Known rows, with every way that one mark hangs from another:
rugimiz{reduku{suvo}}: [ -0.4 -18.6  26.1  17.7  28.9  14.3 -11.0  -5.9  32.2  42.0 -24.6  15.0
  19.8  -4.7 -14.7 -11.1   4.3 -13.3  17.6  15.9 -10.1  13.9  23.9  -0.3
  -4.5 -29.8   4.4   5.1   2.6]
kematut{vekid}: [ -5.8 -11.8  31.7  28.1  18.3   5.4 -13.7 -16.7  37.1  41.8  -1.2  -0.2
  22.3 -12.1 -13.8  15.2  15.3 -25.2  22.8  12.1 -16.2   8.3  27.9  12.6
 -10.2 -39.0   3.4  -2.0  -9.9]
vuve{kematut{vekid{dudeduk}}}: [-24.3 -12.0  22.9  29.7  22.1   5.6  -4.0 -24.7  32.4  45.4  -6.0  -5.7
  19.3  -7.0 -19.3 -15.5  -1.3 -30.4  19.6   9.0  -9.1   5.0  43.2  16.8
 -13.6 -35.7   0.1  -0.7 -13.2]
vuve{kematut{vekid{dudeduk{disu}}}}: [-20.5 -14.1  23.0  25.7  25.1   8.3  -9.5 -26.2  37.7  41.6  28.4 -10.4
  22.5  -0.4 -16.9 -18.5   0.1 -26.3  31.1   9.5 -11.7   2.7  51.3   8.2
 -11.0 -33.7   1.6  -0.9 -19.2]
kozofed{vuve}: [ -4.4 -10.6  27.0  32.4  18.5  16.2 -15.6  -6.6  31.4  42.7  -3.1   0.3
  29.2 -22.7 -12.3   9.5 -10.1 -13.5  25.8   9.0 -13.0   9.6  22.0   9.4
  -1.5 -38.9  -7.9   1.6  -3.7]
vekid{disu{beze} dudeduk}: [-34.9 -12.8  20.8  16.0  27.7  -2.5  -5.4 -18.0  27.3  41.9  -7.4   1.3
  20.7 -30.6 -34.1  22.7 -16.5 -13.5  12.7   6.7   1.1   7.6  21.2   6.5
  -3.7 -31.8  -7.6   3.6  -6.4]
vuve{kematut}: [ -7.4  -9.7  30.6  25.0  17.7  19.5 -10.1  -9.1  30.9  42.5 -23.7  -7.3
  17.4   0.6 -17.2 -15.9  18.6 -19.2  22.2  10.2  -3.7  13.5  21.5   4.1
  -4.8 -35.5   0.3  -6.1 -11.4]
disu{vekid{dudeduk{beze}}}: [-26.5 -11.5  23.3  27.3  27.6   3.7 -11.9 -10.3  51.7  39.5   2.7  -5.1
  23.7   8.8 -24.2  14.9 -17.4 -11.6  29.2  13.4  -4.0  13.3  36.5   0.5
 -14.4 -39.6   0.3  -0.3  -6.1]
vekid{dudeduk{beze disu}}: [-13.0 -17.2  19.2  31.3  32.9  10.9 -17.6 -14.5  52.7  33.9  19.1  -4.9
  26.0  15.6 -20.0  16.3 -18.8  -8.8  32.8  14.8  -9.8  -2.9  47.0 -12.0
  -9.1 -35.2  -0.6   2.9 -14.1]
pogel{kozofed{kematut{vekid{dudeduk}}} rugimiz{reduku{suvo}}}: [-24.0 -23.7  31.7  39.3  43.2  11.7  -6.1 -17.3  30.3  31.1  -8.8  30.6
  24.8 -11.4 -18.6   4.1 -31.8 -25.3  22.3  23.5 -27.1   7.3  49.8  18.7
  -8.3 -47.3  -8.9  21.0  -2.7]
kozofed{kematut{vekid} pogel vuve}: [ -9.7  -0.2  -9.3  52.7  13.3  19.9 -22.2 -18.3  33.9  49.9  14.3  -6.4
  32.4 -26.5   3.1  16.4 -27.7 -18.9  49.4  14.0 -20.2  14.6  25.4  31.7
  -8.8 -44.7 -14.1   7.4  -1.7]
pogel{kozofed vuve{kematut{vekid}}}: [-16.3  14.3  48.7  34.3  24.1  17.2  -9.8 -15.2  33.9  27.1 -13.9 -22.1
  -5.8  -5.8 -21.6 -25.3  24.1 -32.1  22.7  14.1 -21.7  15.1  29.1  21.1
 -11.0 -51.1  -4.8  -1.8 -21.1]
reduku{suvo{rugimiz}}: [ 17.9 -16.5  32.2  26.3  13.4   6.2 -11.5 -13.0  43.8  39.2 -28.0 -11.1
  26.1  -5.2 -11.2 -12.8   8.0 -21.8  23.3  12.7 -13.0  18.5  25.6   1.2
  20.3 -38.9  12.4   6.4  -8.8]
reduku{suvo}: [  6.1 -21.0  28.7  25.1  16.8  13.4 -13.0  -9.2  33.7  42.2 -30.1   3.3
  17.0  -7.5 -15.4  -9.8   7.2 -19.1  17.5  15.9 -11.4  11.8  23.8  -2.2
   8.0 -38.9   2.1   8.7  -4.4]
vuve{kematut{vekid}}: [ -9.1 -10.0  32.8  28.7  17.9  12.7 -10.8 -19.1  35.5  43.8  -7.6  -9.6
  20.3  -7.1 -13.5 -19.4  25.7 -28.6  25.1   9.8 -12.7  13.8  26.1  13.5
 -13.1 -38.8   3.0  -5.6 -14.7]
kozofed{kematut vuve}: [ -5.9  -7.4  22.4  40.4  16.2  23.9 -18.1  -7.3  30.1  46.3  -2.2  -1.7
  27.9 -23.7  -6.2  29.2 -24.3 -11.2  34.3  11.2 -15.3  10.8  21.0  14.5
  -3.3 -41.1 -12.6   5.1  -2.0]
kozofed{kematut{vekid{disu dudeduk}} pogel{rugimiz vuve}}: [-49.3 -22.3  -1.9  40.4  35.2   4.4 -14.4 -25.8  28.2  32.8  12.0  14.4
   2.3  -7.3 -24.0  26.9 -42.5 -27.2  26.1  20.2 -20.9   1.2  44.9  35.9
   1.2 -60.1 -24.9  23.0 -12.2]
kematut{vekid{dudeduk{beze disu}}}: [-14.1 -17.3  21.7  34.5  31.1   3.2 -18.0 -25.0  57.7  34.0  35.0  -8.1
  28.2   7.0 -16.9  13.1 -11.4 -17.5  36.7  14.7 -18.1  -1.6  51.4  -1.3
 -16.3 -37.8   1.4   2.8 -16.3]
kozofed{pogel vuve{kematut{vekid{disu dudeduk{beze}}}}}: [-43.8  -6.7 -12.3  53.2  29.5   4.6 -17.0 -35.1  46.0  43.5  27.5 -16.4
  36.1  -3.9 -11.6 -32.4 -34.1 -20.6  43.1  11.2 -14.8   5.5  39.1  25.3
 -20.1 -40.6 -17.1   5.3 -12.0]
pogel{kozofed{kematut} rugimiz{reduku{suvo}}}: [ -6.7 -21.8  39.1  35.0  40.3  26.9 -12.3  -1.0  28.3  28.5 -25.4  29.7
  22.5  -2.6 -16.9   3.2 -11.2 -13.7  24.4  24.4 -22.4  15.4  28.2   6.9
  -1.2 -47.2  -9.9  17.2  -1.0]
pogel{kozofed}: [ -7.7   6.0  37.9  32.8  22.8  14.7 -13.4  -5.0  33.0  32.8 -16.8  -4.4
  18.2  -1.5 -19.9  14.5   7.1 -16.0  17.4  14.0 -11.7   7.0  26.2   7.2
  -4.7 -38.9  -3.4  -1.4  -9.1]
bipu{beze}: [  0.7 -11.9  28.6  27.4  17.6  15.3 -30.7  -4.6  43.8  20.4 -21.9  -7.4
  21.0  -9.3 -27.8  20.8   4.8 -22.8  24.2  19.0 -13.7   7.0  20.2   5.1
  -3.0 -32.7  -1.7  -6.2  -8.0]
kozofed{kematut{vekid{disu}} pogel vuve}: [-29.6  -2.1  -9.9  49.4  18.8  10.4 -23.8 -25.9  31.1  49.6  31.6  -7.0
  32.5 -24.3  -1.6  20.6 -30.8 -18.5  44.4  11.3 -20.3   9.5  24.4  35.4
  -9.0 -43.5 -19.5   8.4  -3.2]
kozofed{kematut pogel{rugimiz vuve}}: [-12.0 -18.3   5.1  37.9  29.1  26.9 -18.0  -1.0  28.3  30.7 -22.5  14.2
   0.2  -0.3 -17.7  21.7 -21.8 -15.4  34.6  24.3 -13.1  14.3  23.2  19.2
   9.6 -61.4 -21.2  18.3  -8.9]
kozofed{kematut{vekid{dudeduk}} pogel{rugimiz{reduku}} vuve}: [-33.1 -23.3 -13.2  47.0  39.3  14.2 -12.4 -15.4  27.7  41.4  19.8  30.2
  38.8 -21.5  -7.1  15.8 -59.4 -16.2  43.4  19.4 -20.0   7.7  43.0  34.8
 -15.3 -45.5 -21.8  18.4   4.3]

Rows:
[-39.2 -17.0  21.8  34.2  32.4  -8.0 -14.6 -30.5  50.9  37.7  17.1  -2.9
  25.6   2.8 -23.2  19.0 -15.6 -23.0  20.4  10.9 -17.6  -3.9  42.8   9.9
 -18.4 -38.0  -3.1   4.0 -12.5]
kematut{vekid{disu dudeduk{beze}}}
[-14.3 -24.6  -1.6  26.8  40.2  18.3 -14.6   0.8  29.4  35.1 -11.6  34.4
  30.4   5.8 -16.4   3.8  -7.4  -9.1  28.9  20.7  -6.2  12.4  24.1  12.7
  -7.4 -40.1 -10.5   7.0  -0.3]
kozofed{pogel{rugimiz{reduku}}}
[-32.2 -11.9  47.3  36.3  38.0  12.0  -2.6 -16.8  31.0  19.2 -12.9   2.6
  -0.1  -5.0 -33.8 -25.0  -5.6 -35.1  14.6  18.6 -22.9   7.2  48.5  22.6
  -4.2 -59.5 -14.7  11.3 -23.4]
pogel{kozofed rugimiz vuve{kematut{vekid{dudeduk}}}}
[-24.1  -8.4  23.1  11.3  23.2   0.3  -2.3  -7.0  32.0  45.2  -6.7  -3.1
  20.8 -32.7 -32.0  14.2 -11.7 -13.2  24.7   9.0   6.1  25.6  19.6   5.2
  -7.0 -36.3  -0.9  -1.3  -2.2]
disu{beze vekid{dudeduk}}
[-45.4 -13.8  22.2  27.1  26.9  -3.0  -6.5 -32.7  32.5  45.8  12.0  -7.1
  19.6  -5.1 -23.4 -11.4  -4.6 -30.0  14.3   5.6 -10.7  -0.5  42.6  20.7
 -13.2 -33.9  -4.5   0.9 -15.2]
vuve{kematut{vekid{disu dudeduk}}}
[-41.6 -16.3  21.8  26.0  27.3  -9.9 -10.2 -29.8  33.2  43.0  17.0   2.7
  21.0 -10.2 -24.6  21.5 -15.8 -26.8   9.8   8.0 -14.8  -5.4  44.1  20.0
 -10.7 -35.9  -5.1   4.8  -9.2]
kematut{vekid{disu dudeduk}}
[-22.4 -12.5  21.4  47.2  26.3  10.4 -10.8 -27.7  48.1  40.1   8.4 -12.7
  34.8 -10.7 -13.3 -27.0 -20.3 -22.9  37.5  10.3 -19.0   8.8  40.5  12.9
 -20.0 -40.9  -6.3   2.3 -13.3]
kozofed{vuve{kematut{vekid{dudeduk{beze}}}}}
[ -9.4   6.2  -3.1  37.5  19.9  25.2 -18.9  -4.7  29.6  38.2 -21.1  -9.1
  -5.6  -1.4 -11.3  23.6 -19.0 -13.9  34.8  19.4  -9.7  13.7  21.0  20.8
   1.7 -49.3 -12.5   9.8  -5.6]
kozofed{kematut pogel{vuve}}
[ -6.2  -7.2  33.4   4.9  22.8   9.8 -14.3  -2.1  39.5  41.6  26.3 -10.5
  25.7 -29.2 -24.3   9.0  18.8  -8.3  43.3  10.0   1.4  32.4  11.8  -6.6
  -5.7 -37.7   2.4  -7.5  -9.0]
dudeduk{disu{beze vekid}}
[-17.1 -11.5  36.8  42.6  41.6  28.9 -14.6   1.5  26.1  28.4   1.5  25.6
  35.0 -18.3 -14.8  21.2 -27.0  -8.3  33.4  18.8 -22.8  12.2  26.3  18.7
 -11.2 -47.1 -20.5   9.7   0.5]
pogel{kozofed{kematut vuve} rugimiz{reduku}}
[-18.6 -24.3  41.5  16.5  43.2  24.3  -5.8   1.2  26.4  25.9 -24.4  21.3
   0.5   1.7 -27.8 -24.4  14.9 -17.8  18.4  18.1 -10.2  17.8  23.6   9.3
  -6.5 -48.9  -7.9   4.2 -10.0]
pogel{rugimiz{reduku} vuve{kematut}}
[-36.8 -17.2  19.6  31.8  34.4   0.3 -14.1 -21.6  46.2  36.8   2.2  -0.8
  23.9  11.8 -27.1  21.8 -23.1 -12.6  16.0  12.2  -8.6  -4.7  38.2   1.8
 -10.7 -34.7  -6.1   4.5 -10.3]
vekid{disu dudeduk{beze}}
[-30.2 -11.6  32.0  25.4  22.4   4.9 -12.0 -26.3  33.5  44.3  10.4 -10.5
  20.7  -6.4 -17.5 -14.4  23.2 -29.1  20.9   7.0 -13.6   8.7  26.2  16.9
 -12.3 -37.8  -0.9  -4.9 -16.9]
vuve{kematut{vekid{disu}}}
[-17.7 -15.1  23.5  34.4  31.8  10.4 -15.0 -27.8  55.8  35.3  28.7 -16.0
  27.2  11.7 -16.0 -21.1   0.2 -21.9  41.4  12.6 -15.2   4.3  49.4  -1.4
 -19.8 -36.5   2.5  -1.7 -21.3]
vuve{kematut{vekid{dudeduk{beze disu}}}}
[-36.8 -15.3  35.8  40.3  45.6  14.0  -3.1 -16.0  27.7  28.5  11.6  19.2
  37.4 -18.9 -21.1 -31.7 -22.3 -24.7  25.9  13.1 -23.0   8.9  46.5  27.0
 -20.1 -44.1 -16.9   7.2  -9.4]
pogel{kozofed{vuve{kematut{vekid{dudeduk}}}} rugimiz{reduku}}
[-11.3 -25.2   2.1  42.3  25.2  27.5 -14.3  -6.4  26.6  38.1  -7.7  11.8
  36.7 -11.1 -11.1 -34.7 -12.5 -15.1  38.8  16.0  -8.7  19.1  22.6  17.8
   4.0 -51.0 -20.2   8.2 -10.5]
kozofed{pogel{rugimiz} vuve{kematut}}
[-13.0  -2.9  38.8  25.1  20.6  15.5  -9.0 -16.9  34.2  36.2 -13.0 -15.0
  -5.0  -9.7 -19.3 -23.2  25.2 -31.6  23.8  12.0 -17.8  16.6  26.1  18.0
  -8.1 -48.1  -1.4  -0.4 -18.3]
pogel{vuve{kematut{vekid}}}
[-37.6 -12.8  22.5  18.5  27.4 -10.6  -5.7 -27.1  32.5  44.3   7.1  -0.8
  23.1 -38.6 -30.5  19.5  -9.1 -24.6  16.9   8.2  -8.0   7.9  26.0  15.7
 -10.8 -34.8  -5.1   2.1  -8.5]
kematut{vekid{disu{beze} dudeduk}}
[-25.8  -9.1  34.6  17.7  22.5   4.2  -7.9 -24.9  31.6  45.1   0.4 -12.8
  22.2 -34.3 -25.9 -17.0  29.1 -25.7  28.2   5.7  -6.8  22.8   7.1  14.3
 -13.3 -37.0  -2.0  -6.5 -15.1]
vuve{kematut{vekid{disu{beze}}}}
[-24.4 -29.4  -5.5  43.3  32.6  15.6 -15.4 -23.6  34.4  37.3  42.8   7.6
  41.3 -13.2 -11.7 -37.2 -30.7 -21.7  47.5  15.7 -16.8   6.9  51.3  19.7
  -2.3 -50.2 -19.8  12.8 -17.4]
kozofed{pogel{rugimiz} vuve{kematut{vekid{dudeduk{disu}}}}}
[ -7.3 -26.7   0.0  42.8  25.9  19.4 -19.2  -3.8  29.1  37.2  -2.9  20.2
  38.5 -15.3 -11.7  -0.9 -23.3 -11.4  35.4  17.5 -12.6  13.6  23.8  17.0
   6.7 -51.6 -20.9  12.3  -5.6]
kozofed{pogel{rugimiz} vuve}
[-24.6   4.7  30.7  43.6  27.9  13.8 -12.2 -25.1  36.0  35.1  41.3 -21.2
  31.2 -16.5 -14.4 -29.6 -18.0 -24.7  37.7   8.3 -22.2   2.4  53.7  16.4
 -13.1 -38.8 -11.1   1.8 -19.5]
pogel{kozofed{vuve{kematut{vekid{dudeduk{disu}}}}}}
[-31.4 -10.4  30.0  33.5  20.3   8.0 -14.3 -27.2  32.4  46.4  24.7 -12.6
  31.6 -24.4 -13.0 -23.3   6.1 -26.1  28.2   5.1 -19.3  10.9  24.9  23.4
 -11.8 -40.6  -9.6  -1.1 -13.3]
kozofed{vuve{kematut{vekid{disu}}}}
[-10.9 -12.9  20.9  15.1  28.3   7.4  -8.8 -11.7  35.1  39.2   9.7  -2.5
  22.9 -26.7 -27.7  16.2 -12.2  -9.3  30.1  10.2   0.9   9.1  30.1  -6.2
  -1.0 -30.8  -1.7   2.3  -9.9]
vekid{dudeduk{disu{beze}}}
[-12.2 -16.2  52.4  25.7  45.0  27.5  -5.9  -1.2  28.0  18.3 -38.1  14.7
  -2.4   1.5 -28.3 -54.7  12.8 -21.6  17.8  23.0 -19.8  21.3  26.9   7.6
   1.5 -53.6 -10.2  12.9 -11.8]
pogel{kozofed rugimiz{reduku{suvo}} vuve{kematut}}
[-45.9  10.0  34.3  48.3  37.3   4.5 -15.9 -27.8  47.3  24.7  11.6 -18.1
  -2.9   3.4 -25.5  32.6 -30.8 -24.5  25.3  17.2 -27.9  -1.0  43.8  22.5
 -17.9 -52.9 -14.8  11.0 -16.5]
pogel{kozofed{kematut{vekid{disu dudeduk{beze}}}} vuve}
[-14.4 -17.9   6.8  40.8  27.9  20.4 -18.3 -11.5  32.5  30.7  -5.9  12.1
   3.6  -9.0 -14.4  19.9 -13.6 -25.7  37.4  23.8 -22.1  16.4  28.8  29.4
   2.5 -64.3 -17.2  17.7 -11.4]
kozofed{kematut{vekid} pogel{rugimiz vuve}}
[-23.4 -16.7  10.7  27.8  39.9  21.1 -10.4  -9.0  29.5  29.7  -7.8  16.5
   5.3   0.0 -17.8 -36.6  10.3 -25.9  34.7  20.2 -14.9  20.6  27.0  26.8
 -12.1 -52.9 -10.1   6.6 -11.5]
kozofed{pogel{rugimiz{reduku} vuve{kematut{vekid}}}}
[-23.6  -7.2  26.6  32.0  20.1   8.0 -15.9 -23.7  30.7  47.1  21.4  -7.6
  32.2 -59.2 -13.7  27.4 -14.1 -18.1  40.1   7.2 -18.2  21.6   7.8  23.3
 -10.7 -42.3 -14.2   3.2  -4.1]
kozofed{kematut{vekid{disu{beze}}} vuve}
[-26.6 -31.1  38.7  35.5  38.8  12.2  -7.2 -20.1  48.2  22.2 -11.6   5.3
   4.3   5.8 -29.7 -23.8  -4.6 -29.4  25.4  19.7 -21.0  10.6  44.5  11.4
  -9.6 -60.1  -9.1  11.0 -23.5]
pogel{rugimiz vuve{kematut{vekid{dudeduk{beze}}}}}
[-16.1 -10.8  24.9  19.1  25.9   6.6  -5.8 -24.0  36.5  42.4  19.9 -13.0
  23.8 -29.5 -23.1 -21.3   6.3 -23.0  38.5   8.9  -5.1  15.8  32.4   3.3
 -11.2 -32.3   0.9  -3.1 -17.3]
vuve{kematut{vekid{dudeduk{disu{beze}}}}}
